Every row comes from one small tree of marks. The marks that hang from a mark follow it in brackets, in the order of their numbers. Every link used is in the known rows. Which tree was each row made from?
Known rows
z277(z615(z95)): [ 1.543  0.008 -2.160 -1.187 -1.500  1.127  0.181 -0.446  0.206 -0.347
 -1.882  0.264 -0.495  0.715  0.448 -0.595  0.008 -0.693  0.383 -1.525
 -0.880  0.513  1.503  1.110 -0.588  0.492]
z15(z615(z95(z353(z763(z527)))) z848): [-0.359  1.052 -3.748 -5.569 -4.545  0.425 -0.549 -0.635  1.043  0.222
 -1.157  0.404  0.896 -0.101 -0.113 -1.361  0.836 -0.972 -0.212 -0.027
  0.183  3.697  2.018  0.183 -2.787  0.730]
z15(z615(z95(z353(z763))) z848): [-0.376  1.050 -4.023 -5.265 -4.102  0.668 -0.309 -0.813  1.713  0.040
 -2.062  0.203  1.483 -0.450  0.128 -1.229  0.648 -0.834 -0.141 -0.700
 -0.169  3.453  2.014  0.444 -2.455  1.070]
z915(z246 z527(z763(z353))): [-0.037 -0.233  3.935  1.541 -0.856 -2.605 -0.926  1.194 -0.388  1.371
  2.778  0.773 -0.060  0.144  0.001 -0.899  0.647  0.218  0.251  3.086
  2.127 -2.144 -0.240 -0.658 -0.405 -1.638]
z848(z15(z615(z95))): [-0.920  1.455 -2.578 -3.169 -3.825  0.524 -0.583 -0.670  1.767 -0.007
 -3.606  0.218  0.552 -0.196  0.545 -0.851 -0.826 -0.412  0.164 -0.805
 -0.733  1.679  0.653  0.967 -1.107  0.203]
z654(z246(z915)): [-0.118 -0.480  1.991  3.994  0.494  0.500  1.170 -0.019 -1.459 -0.570
  2.351 -0.433  1.020  0.078 -0.102 -0.348 -0.227  0.622  0.218  0.591
  0.590 -1.816 -1.214 -0.708  0.545 -1.271]
z615(z15 z95(z353)): [ 0.478 -0.582 -2.689 -3.277 -2.667 -0.032 -0.703 -0.721  0.455 -0.425
 -1.113 -0.011 -0.428  0.196  0.328 -0.122 -0.464  0.114 -0.324 -0.821
 -0.490  0.089  1.402  1.057 -1.686  2.644]
z848(z15(z615(z95(z353)))): [-0.885  1.230 -2.866 -3.556 -3.721  0.149 -0.617 -0.454  2.142  0.084
 -3.259  0.273  0.606 -0.240  0.538 -1.004 -0.838 -0.329  0.094 -0.755
 -0.534  1.811  1.088  0.847 -1.429  0.744]
z615(z15(z848) z95(z353(z763(z527)))): [ 0.334  0.084 -3.044 -5.995 -5.121 -0.006 -0.806 -0.965 -0.534 -0.361
  0.414  0.220 -0.565 -0.101 -0.075 -0.662  0.310 -0.284 -0.700  0.428
  0.218  1.273  1.441  0.903 -3.190  1.830]
z763(z353 z527(z915)): [ 0.113 -0.754  0.013 -1.228 -2.524 -2.535 -0.892  1.149 -2.899  1.115
  3.815  0.315 -2.215  1.427 -0.645 -0.742  0.725  0.102  0.044  2.461
  1.653 -0.782 -0.097 -0.650 -0.673 -1.407]
z277(z615(z15(z848) z95(z353(z763))) z695): [ 1.788 -0.165 -4.143 -4.584 -3.645  1.977 -0.536 -1.422  1.118 -0.821
 -1.474  0.300 -0.789  0.113 -0.041 -1.434  0.196 -0.898  0.122 -2.324
 -1.228  1.870  1.402  1.192 -2.272  1.440]
z695(z277): [ 0.414 -0.352  0.168  0.655 -0.536  0.910  0.022  0.236  0.712 -0.021
 -1.396 -0.207 -1.317  0.235 -0.176 -0.340  0.325 -0.443  0.210 -0.830
 -0.797  1.074 -0.393  0.184  0.344 -0.303]
z246(z654): [-0.527 -0.353  0.116  2.136  0.500 -0.077  0.842 -0.089 -0.179 -0.024
  1.402 -0.093  0.636  0.177  0.214 -0.205 -0.048  0.625  0.222 -0.104
  0.630 -1.412 -0.103 -0.387 -0.444 -0.399]
z695(z277(z615(z15(z848) z95))): [ 1.679  0.128 -2.696 -2.810 -3.997  2.359 -0.159 -1.093  0.663 -0.771
 -3.284 -0.289 -1.945  0.312  0.302 -0.760  0.072 -1.026  0.273 -2.682
 -1.828  0.961  0.225  1.731 -1.351  0.697]
z848(z15(z615)): [-1.119  1.646 -1.730 -2.816 -3.122  0.107 -0.609 -0.548  1.626 -0.053
 -2.773  0.085  0.349 -0.528  0.421 -0.745 -0.766 -0.318  0.219 -0.753
 -0.451  1.098  0.076  0.654 -0.829 -0.181]
z763(z353 z527(z915(z246(z654)))): [-0.534 -0.659  0.727  1.085 -1.680 -2.324 -0.169  1.194 -3.096  1.128
  5.325  0.157 -1.764  1.351 -0.545 -0.989  0.515  0.708  0.306  2.592
  2.407 -2.558 -0.637 -0.867 -0.669 -1.956]
z95(z353(z763(z527(z915))) z615(z15(z848))): [-0.264  0.090 -3.576 -5.706 -4.964 -1.491 -1.124 -0.090 -1.477  0.268
  2.619 -0.058 -2.084  0.059 -0.730 -1.350  0.531 -0.151 -0.351  0.741
  0.690  1.828  1.897  0.408 -2.069  1.402]
z246(z654 z915(z527(z763(z353)))): [-0.168 -1.121  3.660  4.114 -0.069 -2.180  0.192  0.645 -1.626  0.860
  4.412  0.422  1.048  0.353  0.079 -0.946  0.276  0.734  0.278  2.514
  1.763 -2.432 -0.289 -1.527 -0.607 -2.033]
z95(z353(z763(z527(z915(z246)))) z615(z15)): [-0.632 -0.236 -2.356 -3.305 -2.993 -2.018 -1.043  0.492 -1.597  0.379
  3.436 -0.032 -2.258  0.336 -0.775 -1.291  0.385  0.270 -0.034  1.034
  1.142  0.773  2.055  0.142 -0.990  1.262]
z95(z353): [ 0.075 -0.433 -0.562 -0.710  0.168 -0.791 -0.071  0.436  0.668  0.181
  0.670  0.105  0.136 -0.059 -0.016 -0.284  0.008  0.155 -0.147  0.087
  0.361  0.255  0.858 -0.230 -0.561  1.051]
z527(z915): [ 0.294 -0.492 -1.581  1.753 -1.307 -0.325 -0.040  0.218 -1.610  0.378
  1.829 -0.395 -0.893  0.230 -0.162 -0.440 -0.441  0.420  0.301  0.701
  0.556 -0.893 -0.181 -0.782 -0.596 -0.274]
z527(z763(z353) z915(z246)): [-0.078 -0.309  0.921  1.556 -1.717 -3.088 -0.633  1.048 -2.173  1.595
  3.788  0.055 -1.368  0.690 -0.383 -1.331  0.436  0.596  0.438  2.824
  2.020 -2.611 -0.211 -0.964 -0.368 -1.001]
z695(z277(z615(z15 z95(z353(z763(z527)))))): [ 1.641 -0.566 -2.153 -2.793 -3.296  0.601 -0.619 -0.097 -0.010 -0.449
 -1.191  0.239 -2.654  0.857 -0.160 -1.037  0.808 -0.990  0.239 -1.262
 -0.781  1.683  1.645  1.018 -1.274  0.825]
z353(z763(z527(z915(z246(z654))))): [-0.578 -0.294  0.286  1.854 -1.014 -1.410  0.184  0.849 -2.866  0.519
  5.345  0.214 -0.886  0.455 -0.728 -0.987  0.759  0.526  0.217  2.803
  2.378 -0.724  0.549 -1.441 -1.017 -1.590]
z527(z763 z915(z246(z654))): [-0.293 -0.225  0.414  4.572 -0.951 -1.667  0.228  0.523 -2.058  1.219
  4.237 -0.187 -0.682  0.357 -0.197 -1.341 -0.182  0.947  0.632  2.298
  1.996 -3.108 -0.353 -1.603 -1.030 -0.812]

Which tree is each row?
[ 1.675 -0.315 -2.234 -1.696 -2.778  1.748 -0.292 -0.681  0.612 -0.731
 -3.117 -0.187 -2.215  0.647  0.270 -0.612  0.109 -0.886  0.442 -2.566
 -1.729  0.786  0.663  1.559 -0.579  0.838] => z695(z277(z615(z15 z95)))
[ 0.336  0.064 -3.294 -5.690 -4.686  0.223 -0.558 -1.119  0.131 -0.546
 -0.500  0.006  0.030 -0.445  0.154 -0.537  0.135 -0.144 -0.640 -0.226
 -0.116  1.110  1.427  1.147 -2.873  2.155] => z615(z15(z848) z95(z353(z763)))
[-0.104 -0.921  3.237  5.077  0.214 -1.230  0.391  0.320 -1.519  0.657
  4.131  0.312  1.219  0.071  0.113 -0.888 -0.077  0.712  0.319  2.227
  1.459 -2.191 -0.321 -1.775 -0.843 -1.762] => z246(z654 z915(z527(z763)))
[ 0.190 -0.814  2.917  4.716  0.018  0.167  0.786  0.266 -1.383 -0.329
  2.815 -0.138  1.194  0.002  0.029 -0.384 -0.196  0.584  0.255  1.425
  1.043 -1.899 -1.173 -1.021  0.073 -1.818] => z654(z246(z915(z527)))
[ 0.425 -0.901 -2.199 -1.095 -2.214 -0.966 -0.319  0.675 -1.037  0.596
  1.906  0.458 -0.567  0.784 -0.361 -0.951  0.466 -0.014 -0.180  1.790
  1.010  1.582  2.240 -0.566 -1.629  0.741] => z615(z95(z353(z763(z527(z915)))))
[-0.306 -0.113  0.278  0.798 -1.302 -1.389 -0.243  0.907 -2.760  0.526
  4.654  0.269 -1.263  0.365 -0.844 -0.870  0.801  0.216  0.094  2.833
  2.048  0.018  0.603 -1.242 -0.784 -1.372] => z353(z763(z527(z915(z246))))
[ 0.229 -0.669 -1.673 -1.689 -1.060 -0.555 -0.077  0.387  0.484  0.205
  0.069  0.463  0.464  0.311 -0.045 -0.602  0.480 -0.093 -0.275  0.769
  0.388  1.810  2.319  0.080 -0.982  1.195] => z615(z95(z353(z763)))
[ 0.316 -0.749  3.450  4.645 -0.367 -0.632  0.443  0.371 -1.538  0.099
  3.110  0.079  0.984  0.116 -0.064 -0.700  0.081  0.469  0.269  2.124
  1.302 -1.913 -0.914 -1.294 -0.114 -1.747] => z654(z246(z915(z527(z763))))
[-0.330  1.378 -3.682 -4.373 -4.120  1.685 -0.234 -1.291  1.595 -0.045
 -3.204 -0.020  1.337 -0.313  0.321 -0.904  0.187 -0.892  0.010 -1.361
 -0.811  2.718  0.901  0.753 -2.069  0.612] => z15(z615(z95) z848)
[-0.715 -0.250 -1.693 -1.593 -1.673 -1.923 -0.492  1.196 -1.246  0.907
  3.651  0.205 -1.610  0.527 -0.891 -1.516  0.677  0.131  0.069  1.719
  1.429  1.565  2.211 -0.480 -0.407  0.374] => z95(z353(z763(z527(z915(z246)))) z615)
[-0.344  0.357 -3.258 -5.583 -3.529 -0.212 -0.735 -0.758  0.692 -0.111
 -0.630 -0.346 -0.951 -0.348 -0.044 -0.754 -0.239 -0.142 -0.327 -1.395
 -0.660  1.169  1.115  1.378 -1.343  2.285] => z95(z353 z615(z15(z848)))
[ 0.438 -0.679 -0.051  0.089 -2.498 -3.363 -0.986  0.933 -2.083  1.530
  2.809  0.207 -1.492  0.901 -0.375 -1.127  0.670  0.220  0.241  2.566
  1.478 -1.221  0.382 -0.934 -0.619 -0.568] => z527(z763(z353) z915)
[ 0.497 -0.188 -3.794 -5.050 -5.830 -0.170 -0.819 -0.841 -1.367 -0.149
  1.348  0.008 -1.001  0.028 -0.164 -0.905  0.077 -0.063 -0.546  0.797
  0.510  0.822  1.339  0.494 -3.534  1.688] => z615(z15(z848) z95(z353(z763(z527(z915)))))
[-0.482  0.318 -3.080 -6.252 -3.764 -1.021 -0.796 -0.440  0.231 -0.155
  0.463 -0.108 -0.842 -0.497 -0.347 -0.968  0.497 -0.197 -0.433 -0.476
 -0.003  2.052  2.002  1.122 -1.355  1.926] => z95(z353(z763) z615(z15(z848)))
[ 0.038 -0.366 -0.335 -0.199 -1.723 -1.569 -0.476  0.802 -2.710  0.487
  3.999  0.357 -1.360  0.507 -0.825 -0.753  0.952 -0.004 -0.023  2.687
  1.678  0.866  1.009 -1.225 -0.971 -1.109] => z353(z763(z527(z915)))
[-0.287 -0.464  0.715 -0.020 -1.936 -2.291 -0.609  1.254 -2.949  1.141
  4.609  0.189 -2.102  1.266 -0.660 -0.883  0.540  0.400  0.185  2.667
  2.074 -1.866 -0.580 -0.676 -0.423 -1.757] => z763(z353 z527(z915(z246)))
[ 0.326 -0.617 -2.508 -3.845 -2.806 -0.693 -0.758 -0.480  0.052 -0.462
 -0.266  0.161 -0.363  0.055  0.082 -0.311  0.134  0.068 -0.390 -0.059
  0.017  0.795  2.097  0.874 -1.713  2.331] => z615(z15 z95(z353(z763)))
[-0.345 -0.182 -2.689 -4.126 -2.064 -0.942 -0.893 -0.232  0.634 -0.046
 -0.447 -0.218 -1.293  0.061 -0.101 -0.566 -0.233  0.057 -0.134 -1.251
 -0.556  0.956  1.635  1.136 -0.398  2.462] => z95(z353 z615(z15))
[ 0.029  0.013  0.365  3.182 -1.271 -1.640 -0.321  0.561 -1.940  1.248
  3.362 -0.116 -1.105  0.243 -0.330 -1.225 -0.156  0.565  0.508  2.405
  1.587 -2.231 -0.250 -1.354 -0.711 -0.528] => z527(z763 z915(z246))
[ 1.727 -0.108 -2.919 -3.215 -3.940  1.925 -0.189 -0.867  1.009 -0.694
 -2.928 -0.227 -1.899  0.289  0.294 -0.921  0.087 -0.944  0.206 -2.625
 -1.623  1.108  0.680  1.616 -1.628  1.232] => z695(z277(z615(z15(z848) z95(z353))))
[-0.952  1.212 -2.508 -4.297 -4.296 -0.610 -0.893 -0.089  1.150  0.245
 -1.666  0.629  0.088  0.008  0.123 -1.282 -0.136 -0.504 -0.038  0.500
  0.216  2.590  1.650  0.430 -1.772  0.200] => z848(z15(z615(z95(z353(z763(z527))))))
[-0.285 -0.998  2.613  5.173  0.656 -0.243  0.812  0.192 -1.361  0.140
  3.804  0.031  1.436 -0.068  0.214 -0.509 -0.446  0.864  0.317  1.351
  1.160 -2.192 -0.684 -1.431 -0.628 -1.848] => z246(z654 z915(z527))
[-0.548 -0.335  2.753  4.636  0.474 -0.191  0.510  0.552 -0.175  0.421
  3.136  0.200  0.976 -0.243  0.333 -0.476 -0.289  0.878  0.489  1.561
  1.890 -2.960 -0.767 -0.828 -0.698 -1.763] => z915(z246(z654) z527)
[ 0.252 -0.969  3.787  3.621 -0.680 -1.565  0.251  0.684 -1.659  0.300
  3.376  0.194  0.848  0.405 -0.096 -0.767  0.454  0.474  0.224  2.443
  1.567 -2.113 -0.875 -1.058  0.118 -2.009] => z654(z246(z915(z527(z763(z353)))))
[ 1.779 -0.403 -2.576 -0.534 -0.803  2.399 -0.074 -0.687  1.292 -0.292
 -2.184  0.435 -0.593  0.858  0.008 -1.173  0.038 -0.922  0.564 -2.189
 -1.475  1.725  0.998  0.628 -0.365  0.221] => z277(z615(z95) z695)
[-0.416 -0.519  3.978  3.293 -0.489 -2.646 -0.253  1.132 -0.558  1.345
  3.872  0.689  0.457  0.310  0.163 -1.048  0.623  0.717  0.424  3.033
  2.643 -3.239 -0.310 -0.945 -0.740 -1.987] => z915(z246(z654) z527(z763(z353)))
[ 1.597 -0.157 -2.212 -1.817 -1.272  1.762 -0.654 -1.218  0.697 -0.924
 -1.306  0.063 -1.490  0.281 -0.048 -0.769 -0.169 -0.664  0.543 -2.780
 -1.425  0.183  0.086  0.891 -0.566  0.608] => z277(z615(z15) z695)
[ 1.438  0.315 -1.825 -2.466 -3.287  1.859 -0.192 -0.965  0.470 -0.851
 -2.380 -0.402 -2.135  0.007  0.177 -0.658  0.132 -0.923  0.333 -2.628
 -1.524  0.373 -0.379  1.438 -1.035  0.284] => z695(z277(z615(z15(z848))))
[ 0.065  0.042  3.426  2.848 -0.517 -1.410 -0.668  0.797 -0.212  1.089
  2.382  0.614  0.090 -0.209  0.041 -0.803  0.168  0.228  0.296  2.739
  1.781 -1.841 -0.251 -0.950 -0.671 -1.274] => z915(z246 z527(z763))
[ 0.463  0.116 -3.443 -5.144 -4.547  0.856 -0.511 -1.380  0.515 -0.534
 -1.385 -0.167 -0.039 -0.329  0.391 -0.372 -0.494 -0.093 -0.558 -1.006
 -0.629  0.386  0.739  1.352 -2.846  2.423] => z615(z15(z848) z95(z353))
[ 1.860  0.166 -3.889 -3.730 -3.662  3.016 -0.464 -1.900  1.006 -0.922
 -2.643  0.088 -0.955  0.255  0.161 -1.102 -0.264 -0.951  0.270 -2.988
 -1.874  1.085  0.312  1.474 -1.855  0.977] => z277(z615(z15(z848) z95) z695)
[-0.363  0.218 -2.822 -3.284 -2.187 -0.723 -0.793  0.153  0.934  0.335
 -0.829  0.603  0.401  0.545 -0.182 -1.072  0.913 -0.688  0.103  0.220
  0.351  3.352  2.836 -0.177 -1.343  0.975] => z15(z615(z95(z353(z763(z527)))))
